Each row was made from one walk, in order. Every step used is in the known rows, and no mark comes twice. Write each row's walk.
Known rows:
z-v: [-13.4  11.5   0.9  -5.8 -22.6 -31.3 -22.9  11.3 -28.6 -22.0   3.2   9.6
   9.2 -16.6  28.5 -20.6 -10.1  42.2  20.4  16.0  21.0  18.9  33.6  -8.9
  13.3]
w-s: [-34.8 -27.0  42.7   3.2  39.2  21.6 -14.7  42.2  -9.8  26.3  33.2  13.2
   6.0 -47.0  -0.1  12.4 -28.7  -1.2 -33.6 -38.0  17.6  26.9 -25.2  34.1
  -5.3]
f-z: [-31.5  -7.9  88.9 -22.2 -30.8  21.3 -18.7  -4.1 -58.7  -6.5  10.3  53.2
 -37.6   3.7 -15.2 -15.6 -36.6  26.6 -32.4  -6.2   0.7  28.0  30.2  -4.8
 -30.3]
f-e-z-v-w-s: [ 29.8  -0.6 -24.9  16.1  -4.6 -32.8  -4.0 -16.7  69.4 -23.9 -11.3 -28.1
  24.1   4.5   6.3 -29.8 -14.7 -71.1   3.9   6.7  -8.8 -38.6 -17.2   7.1
  24.4]
e-z: [ 23.5 -20.1   3.3  17.8  17.2 -35.9  20.6 -13.7  -9.0  25.7  41.3 -20.0
 -10.2 -21.7  17.6 -10.5 -11.6  -3.6 -10.4  15.7  -2.4 -44.4  18.0   6.8
  37.0]
l-v-w-s-z: [  1.8  55.8 -13.4 -18.5  20.9  -4.7  20.1  -2.6  27.2 -12.5 -20.8 -22.3
   1.9 -39.3  43.0   9.7  20.8  15.9  30.5  -2.4  20.3   5.5 -76.6  10.6
  -7.7]
z-v-f-e: [ 17.2 -34.3  18.9  -5.3 -57.6 -59.0 -20.7   6.7 -29.7 -15.0   5.1  -1.5
 -12.9  22.6 -18.3 -72.7 -16.5  18.2  49.6  37.4  -0.6  15.2  35.9 -20.8
  12.9]
e-z-v-f-s: [ 30.8 -29.2 -39.1  32.1   5.3 -45.1 -13.8 -14.1 -35.8  27.8  34.4 -17.0
   1.9   4.9  25.1 -36.9   0.1  22.5  56.8  62.4   8.5 -22.9  33.8  15.1
  35.1]
w-l: [  4.5  -3.7  39.1  -0.9  -3.7  20.9   7.4  21.7   6.6   5.0  22.6  25.3
 -43.9 -11.5 -22.1  25.8  22.1 -14.2 -27.6 -16.1  48.4  31.8  46.8 -32.8
 -36.7]
z-v-f-s: [ -0.5 -30.4  -5.0  16.0 -21.3 -22.4 -32.6  13.2 -61.3  19.9  16.5  15.6
 -18.5   8.8   4.4 -40.4 -14.1  64.4  58.2  56.5  14.4  36.3  42.5  -4.4
  -2.9]
e-z-v: [ 22.6   4.7 -33.2  14.2   8.5 -53.2  -3.1 -14.2  -8.5  -4.5  25.9 -16.1
  26.9 -14.1  42.6 -22.1  -4.6   4.6  26.0  29.8  15.0 -34.0  28.5  12.3
  47.6]
s-f-v: [-32.8 -62.8  31.2  12.4  -3.2  14.6  -8.2  16.5 -19.3  48.9  20.7   2.9
 -39.0  23.1 -65.0  44.5  -7.6  31.3 -22.6 -36.3 -58.9 -15.8  42.4 -37.9
  26.0]
f-s-z: [ -2.2 -31.3 -12.9  53.3  34.4  40.9   4.2  24.4   3.9  34.7  24.3 -11.3
 -32.9 -17.0  22.2  26.8 -13.4  23.9 -11.9  40.6  16.7 -22.2  29.2  -3.5
   2.8]
f-z-v-l: [-21.8  39.1  43.0 -36.7 -27.0   5.4 -20.1  -4.5 -50.5 -34.6 -24.6  34.5
   8.7  18.1   2.9 -22.7 -14.0  33.4 -26.3  -4.6  21.4  36.3  25.3   6.9
   1.4]
f-v: [-27.5 -44.2  58.6  47.8  11.2  -1.1  11.0  32.2 -38.8   2.4  40.0 -18.9
 -44.8 -37.4 -25.3   7.4 -27.3  31.0 -31.5 -61.7 -26.7  -3.8  46.9 -39.6
   4.3]
v-l: [  2.5  12.9  34.2 -10.9  13.1  -7.3  33.1  11.1 -30.2  20.6  -2.7 -18.3
  -7.5 -17.7 -16.2  -3.7  -6.9  31.6 -75.2 -24.7  10.4   6.4   4.5  -5.9
  24.8]
z-v-l-w: [  4.6  51.6 -26.4   1.1  -4.7 -13.0  22.3  -7.5 -22.5 -41.5 -30.6  -9.1
  33.1  -5.1  27.6 -20.6   9.0  19.9  -8.3  -4.6  15.2  17.9  10.4 -10.8
  -3.0]
s-z-v-l: [ 18.9  25.0 -46.0   4.6  15.4 -32.0  11.4  13.5   3.7 -28.9   6.8 -45.6
  30.8 -14.7  49.1  -0.8  12.8  10.9   2.5  29.9  27.3 -39.6  12.1   3.9
  58.7]
e-z-v-l-w-s: [ 25.9  34.7 -59.5  17.1  42.4 -24.6  20.7  -9.7   9.7 -12.3   1.6 -31.3
  60.5 -17.2  44.3 -10.4  10.9 -32.1   1.2  -0.8  13.3 -26.3 -15.7  34.7
  30.8]
f-e-z-v: [ 29.8 -11.3  -5.0  11.0 -19.0 -50.9   1.0  -7.7  48.8 -16.5  -6.6 -21.6
   7.0  16.0  -4.2 -40.8 -10.1 -51.0   0.0  23.6  -1.7 -39.6  28.1 -13.5
  43.8]
w-l-v-f-z: [ 13.1  21.3  66.8 -48.2 -27.5   1.7   3.6  11.6 -23.1   8.1  -2.6  40.9
 -63.3  25.2 -29.7  -7.8  49.0  19.6  30.5  15.6  61.3  64.9  29.2 -31.9
 -42.5]
e-z-v-l: [ 30.8  24.3 -46.6   6.1  21.5 -53.3  11.4 -13.4  -4.3   0.1   7.6 -37.3
  41.3  -9.3  36.4 -15.1  10.0   1.1  -7.0  18.3  22.3 -32.1  16.0  19.1
  61.6]
w-l-v-f-s: [ 21.1   9.9  29.8 -16.2  -4.6  12.3   8.1  26.1  -6.1  38.0  -3.1  25.2
 -63.8  10.7 -26.8   9.4  53.9  24.6  36.5  27.8  63.7  61.2  31.5 -30.8
 -36.2]
l-w-s-f-e: [-17.3 -20.7   9.3  18.7   9.8  44.9  17.4   0.0  39.3  14.1 -14.8  22.7
  -2.7   9.9 -38.0  17.7  -5.1 -51.1 -17.5 -33.8 -38.7  -2.4 -28.2   1.7
 -43.8]
f-e-z: [ 32.4 -33.0  24.8  15.6 -14.1 -37.1  22.7  -3.1  45.3   9.5   4.6 -21.9
 -19.1  11.3 -24.3 -30.9 -16.2 -53.4 -30.8   7.1 -12.2 -51.2  24.0 -19.7
  36.2]
l-v-w-s-f: [-10.5  43.3  -1.2 -39.0   6.5   6.6   2.6 -10.0  18.9  17.4 -40.9   5.2
  -5.3 -10.6   0.7  23.3  22.6  31.1  18.5  -5.4  -4.2  28.5 -72.0   7.5
 -10.2]

Write each row's walk:
[  7.0  59.4  16.7 -27.3 -17.7 -20.5  27.0 -23.7  -5.3 -11.4 -35.7  -9.4
 -28.7 -25.2  22.0 -10.9  17.1  51.0  20.4   3.1   7.3  25.6 -39.3 -27.1
 -18.2]
l-v-w
[ 11.0  28.2  11.3  12.8  14.7  17.7  64.8 -11.3 -24.0  -4.5 -16.3 -14.8
  -6.6 -12.4  -7.8 -10.7   2.0   7.2 -59.5 -31.2  -9.4   6.9  -6.5 -11.0
 -20.5]
v-l-w
[-16.4  27.2 -36.0   4.5  -5.9  -5.0 -25.0 -14.6  -0.9 -43.1  -5.8  -1.8
  34.7 -33.6  40.8  -6.9 -16.6  10.0  21.7  -9.8   7.6  23.4 -30.3  16.5
 -25.0]
z-v-w-s
[-17.1  50.1  26.2 -23.7 -26.8  17.0  -1.3 -18.9 -46.4 -51.5 -30.5  38.3
   9.6  18.5   9.9 -20.4  -9.9  13.9 -18.1  -4.6  10.1  34.0  23.2   4.6
 -32.8]
f-z-v-l-w
[-21.7  12.2   4.6 -40.2 -27.6  35.0 -20.7 -29.6 -25.7   3.2 -42.0  45.9
   4.1  63.8 -35.5  21.7   9.2  20.7  -6.5   7.4 -31.1  16.0  19.8  -5.5
  -5.7]
s-f-z-v-l-w
[  2.7 -34.4 -12.5   5.5  17.3 -17.7 -23.8  44.2  28.2  -2.2  30.5 -20.9
  31.4  -6.3  22.5 -19.1  -8.7 -35.0  31.7  16.1  15.4 -21.4 -23.5  36.4
  24.2]
w-s-z-v-f-e
[ -7.7  13.2 -36.2  36.1  31.3  28.0  21.6  11.6  17.6 -35.1  11.2  -4.2
  32.8 -32.0  50.5   3.3  -0.5 -36.3  23.8  -4.9   1.6 -14.6 -27.7  23.5
 -36.9]
l-w-s-z-v
[ 32.7 -29.4 -21.2  12.2 -27.1 -55.9  -1.3  12.5   6.8 -22.1  25.4 -34.9
  -2.6  16.3  26.7 -47.4   0.1  -2.7  55.4  60.0   3.2 -43.7  27.0 -11.3
  36.9]
s-z-v-f-e
[-13.4  42.0  19.6 -19.4 -45.2  27.5 -32.5 -35.0 -24.8 -58.4 -22.6  47.0
 -12.4  18.7   8.4  -5.5  -4.4   1.5  13.5   3.1  20.7  37.2  24.3 -12.9
 -68.1]
f-z-v-w-l
[ 10.7  41.1 -39.5   7.1 -30.6  -2.2 -11.7 -24.6   7.5 -56.2 -14.1  -1.0
   0.6 -10.0  29.1   1.9  13.3   1.8  28.9   4.8  28.9  25.7  16.6 -27.7
 -44.4]
z-v-w-l
[ 20.2  18.9 -67.1  23.7  23.9 -31.0  -5.1 -33.0  15.6 -17.9  15.2 -29.6
  46.4 -29.4  56.7  -8.7  -6.2 -21.6  29.7  13.2   2.9 -33.7 -24.5  32.6
  21.0]
e-z-v-w-s
[ 36.0  39.3 -55.7  20.5  20.9 -42.9  35.3 -28.6   0.6 -19.3  -2.7 -32.5
  38.4  -7.0  40.5 -19.5  14.0 -16.7   5.0  14.3   6.3 -35.7  12.0  11.4
  36.8]
e-z-v-l-w
[ -3.4 -59.3  36.1 -22.5 -37.3   1.0 -12.0  -0.9  31.2  46.7 -16.7  16.3
 -32.4  54.9 -77.8  15.1  -2.2  -9.3 -32.8   8.5 -43.1 -15.4  26.0 -32.2
  29.0]
s-f-e
[ 42.7  29.9 -66.8  19.9   0.9 -32.7   5.9 -40.9  24.7 -27.6   8.1 -26.6
  16.5 -12.7  42.3  -3.8  19.8 -28.1  30.2  24.4  19.9 -33.5  13.9  -3.2
   1.1]
e-z-v-w-l
[  2.4   3.1 -28.0  25.0  29.1  21.0  10.8  -7.8  24.9 -16.2  19.8 -34.4
   7.0 -50.9  35.3  19.9 -20.2 -19.5  -8.9 -15.1 -11.8 -31.7 -63.8  19.8
 -29.4]
v-w-s-z
[ -4.5  13.2  -3.3  -0.4  41.5  43.4  39.1  -0.5   2.5  25.5 -19.9  -2.5
  19.1  -1.9 -27.7  25.0   9.5 -15.6 -61.0 -48.4 -18.8   9.2 -40.7  15.6
 -10.0]
v-l-w-s-f
[-39.6 -49.5  21.5 -16.3  27.6  35.9 -34.0  34.0   5.5  62.4  20.1  25.8
  11.3  -4.1 -36.4  46.3  -9.3  -0.7 -29.2 -25.5 -13.2  16.8 -25.5  31.2
  12.6]
w-s-f
[ -2.7  12.9  85.4 -57.5 -41.0 -32.0  -1.5   0.5 -69.4  17.2 -11.7  33.2
 -55.3  14.6 -11.0 -49.9   8.5  71.3  46.0  27.5  14.7  54.8  -0.7  -7.7
  -9.4]
l-v-f-z
[ -1.4  25.2   7.7  12.3  42.4  33.9  48.2  10.5  -6.1   2.1 -10.4 -16.0
  19.1 -26.9  -3.9   8.3  -0.9 -17.2 -64.6 -53.9   0.1  14.3 -36.9  16.6
 -23.6]
v-l-w-s
[-15.6 -15.6 -13.6   0.1  11.9  35.8 -11.4 -22.1  14.0  23.7  -1.2   0.0
   4.7 -15.3 -16.8  35.7 -14.1  -4.4 -16.4 -28.8 -37.0   0.6 -58.0  16.3
 -32.9]
v-w-s-f
[-17.1 -16.7  45.5  36.9  24.1  -1.5  36.3  31.7 -35.7   4.8  20.4 -42.0
 -25.8 -27.5 -34.3  10.2 -13.0  23.7 -71.3 -78.3 -18.5  -4.6  33.0 -32.6
  25.9]
f-v-l
[ 10.3   4.3 -35.3  15.5   3.0 -31.2  -3.9  12.8   2.9 -29.6  26.7 -27.2
  17.5 -15.9  55.7  -4.7  -1.4  15.1  30.5  44.4  23.0 -43.3  19.8  -2.8
  37.8]
s-z-v
[-31.6  17.3  52.2 -27.4 -43.0   7.8 -40.1  -5.9 -52.2 -37.4  -8.8  52.1
  -9.5  12.7   7.6 -27.1 -25.1  32.1   5.9   8.7  15.0  34.3  41.0   2.5
 -16.6]
f-z-v
[-17.7  46.8  20.0 -52.6  -3.5  21.5  -7.0 -20.1   5.1   5.0 -47.3  29.2
  -4.7   1.9  -5.3  20.4  19.7  26.8  19.2 -10.0  -2.6  42.4 -70.3  14.6
 -26.1]
l-v-w-s-f-z
[-20.2  -6.8  17.2  30.5  28.2  48.2  25.5   6.3  -6.8  -7.7  13.3  18.2
   1.3 -36.1  10.8   0.6 -15.6 -24.9 -14.2 -40.8 -10.5  18.2 -24.7  14.5
 -59.5]
l-w-s
[ -8.2  56.0   9.5 -28.8  10.4  -2.3  13.0  -5.8   8.3  -4.0 -30.3  -2.9
  -7.1 -38.8  24.7   2.6  14.3  26.8  17.1 -16.4  14.2  36.5 -69.2   5.4
 -21.9]
l-v-w-s
[-19.6 -45.3  21.9   8.4  14.2  16.5   8.1  14.2 -14.6  46.8   2.9 -18.0
 -22.2  25.8 -72.8  47.7   4.2  33.4 -54.1 -48.3 -49.6 -14.8  31.7 -29.0
  41.9]
s-f-v-l
[-30.7   5.4  -0.1  -3.3   2.2  57.4 -12.5  -9.4  -2.1  -8.9 -16.7  51.4
  21.7  18.8  -7.3  18.7  -4.4 -18.9  13.2 -20.9 -21.7  24.7 -21.4  21.6
 -54.7]
l-w-s-f-z-v
[-22.0 -20.8   0.9  11.2  26.5  52.8  12.4  -0.8   6.5  19.6   4.4  25.6
   4.1  -2.8 -18.5  29.8  -6.5 -25.1  -7.0 -30.7 -33.8   9.9 -31.4  11.4
 -45.9]
l-w-s-f
[-10.7 -38.2  -3.1  19.8  -7.2  35.6   1.3 -12.9  11.5  25.6   8.8  -8.0
 -45.8  18.5 -64.5  63.7  15.6   1.0 -13.3 -41.9 -50.3 -11.8  27.7 -48.3
 -22.7]
s-f-v-w-l
[ 27.2  29.3 -70.0  23.0  -4.3  -8.5   9.3 -13.2  31.7 -55.3  10.7 -35.0
   8.6 -17.0  60.2  10.8  20.9 -15.9  37.6  35.8  29.2 -37.2  12.9 -17.5
  -9.3]
s-z-v-w-l
[-31.9 -17.9  25.5 -44.8 -44.9  21.5 -49.9 -14.6 -30.3  13.7 -16.1  59.5
  -8.0  59.0 -36.8  23.1  -6.0  35.6   8.3  21.6 -25.3  20.4  32.2  -2.6
   9.5]
s-f-z-v
[-34.0 -36.3  57.3 -41.3 -35.7  34.0 -34.9 -12.7 -31.7  39.2  -3.9  56.2
 -31.3  50.3 -56.2  28.1 -10.0  32.5 -23.8   9.2 -37.2  13.8  27.9  -5.7
  -1.2]
s-f-z
[-27.6 -55.1  32.2 -20.7  14.5  26.0 -31.9  35.8  46.8  52.6   1.7  22.8
  10.0  21.2 -56.0  32.4  -9.7 -37.2 -36.4 -26.0 -19.1   6.7 -23.6  19.8
  21.4]
w-s-f-e
[ 21.3 -38.5 -18.7 -13.2 -28.9 -26.3 -16.8 -13.5  50.0  35.0 -12.2  -0.9
   3.5  61.2 -50.3   8.6   9.8 -33.0   1.8  31.3 -35.3 -45.3  29.3 -12.9
  59.8]
s-f-e-z-v
[ 27.2 -73.9  67.8   3.1 -51.1 -43.4   7.9   9.1 -29.1  25.4  28.6  -1.8
 -61.7  25.4 -52.6 -73.2 -27.3  11.0  11.7  21.2 -26.5  -0.5  25.9 -27.9
  -5.9]
v-f-e
[ -6.1  47.2 -32.2   1.6  21.9   1.7  11.0   9.1  -7.5 -35.0 -26.5  -5.8
  50.9 -16.7  26.6  -9.9   4.2   0.8 -11.2 -17.8  21.3  29.6 -11.5  15.6
  -3.9]
z-v-l-w-s
[-25.2  -8.3   3.5 -11.8   0.1  51.5 -22.3 -30.4   3.6  13.7  -8.5  21.2
  -3.7  -0.3 -23.4  31.6 -21.2  -7.2 -17.3 -28.4 -37.1  10.1 -55.8  20.6
 -45.9]
v-w-s-f-z
[ -9.6   7.6 -41.6  -6.1 -21.3  -1.1 -35.0 -18.0  40.6 -25.4 -31.2  -1.8
  31.8  12.5  -1.2   2.3  -6.9 -18.2  22.0  -1.4 -15.6   6.8 -28.6   3.9
  -7.6]
z-v-w-s-f-e
[ 22.5 -26.4 -26.6  15.4 -12.5 -50.1  -5.3  10.5 -27.8 -16.4  40.2 -28.6
   1.0  -2.5  45.2 -34.5   2.3  30.9  62.7  60.4   7.1 -36.3  23.4  -1.9
  30.4]
s-z-v-f
[-42.7  -5.2  17.8 -44.0  21.8  44.8 -47.0  21.8  -4.0  34.6 -16.5  42.8
  40.7  26.0 -29.7  37.0  -1.8  -0.5 -33.2 -23.2   0.6  32.9 -28.8  45.3
  15.3]
w-s-f-z-v-l
[ 15.7  12.8 -74.7  53.6  20.6  45.7  -7.1   5.9  32.6  -6.6   3.6 -14.4
 -12.0  -6.4  36.4  36.3  19.7   0.6  23.1  44.3  39.9 -12.8  28.6 -14.9
 -28.1]
f-s-z-v-w-l
[ -7.5 -28.3 -20.0   8.6  32.3 -14.0 -24.7  44.9  -1.3   3.6  43.7 -16.2
  35.6 -24.4  40.1  -8.3  -9.2  -7.6  37.1  15.6  24.4 -11.6 -24.6  43.2
  22.4]
w-s-z-v-f
[ 31.4   9.0  50.6 -34.3 -29.8 -19.9  14.9  21.2  23.5  11.9 -10.5  15.9
 -61.0  24.1 -43.3 -14.3  53.3  -7.9  30.4  12.5  54.1  45.2  31.8 -41.6
 -26.0]
w-l-v-f-e
[  3.8 -27.5 -14.2  26.3  23.0  34.7  22.4 -13.6  47.9  22.5  -7.3   7.0
  12.4  17.4 -26.7  15.4   3.9 -68.1  -9.8 -19.8 -39.6 -23.7 -33.1  17.2
 -23.1]
l-w-s-f-e-z
[-11.7   7.4 -30.5   3.7  54.5   1.0  -8.6  48.2  22.6  -6.3  17.6 -27.0
  58.2 -35.8  44.9  14.7  -0.4 -18.8 -14.0  -9.2  36.5 -12.2 -31.8  47.8
  38.8]
w-s-z-v-l
[ 10.4  26.6 -17.7  19.3  54.4  29.4  56.6  13.5   6.5  -4.4  -4.4 -31.4
  22.3 -27.1  14.1  11.7   6.5 -26.2 -52.3 -36.4   3.2 -18.2 -40.3  25.0
  -8.5]
v-l-w-s-z
[ 40.9   1.1 -25.7  22.4 -29.6 -42.9   7.4 -33.3  56.2 -32.4 -15.3 -32.7
   6.2  14.2   4.9 -40.6 -10.1 -54.1   6.1  19.2 -14.4 -46.9   8.6 -15.8
  22.0]
f-e-z-v-w
[ 28.7 -24.4 -39.3  -0.2 -31.1 -23.4 -12.9 -42.0  61.6  20.5 -23.3 -12.4
   1.9  58.8 -37.7   7.9   5.6 -32.1   9.6  30.1 -51.9 -50.4   7.4 -20.9
  39.4]
s-f-e-z-v-w
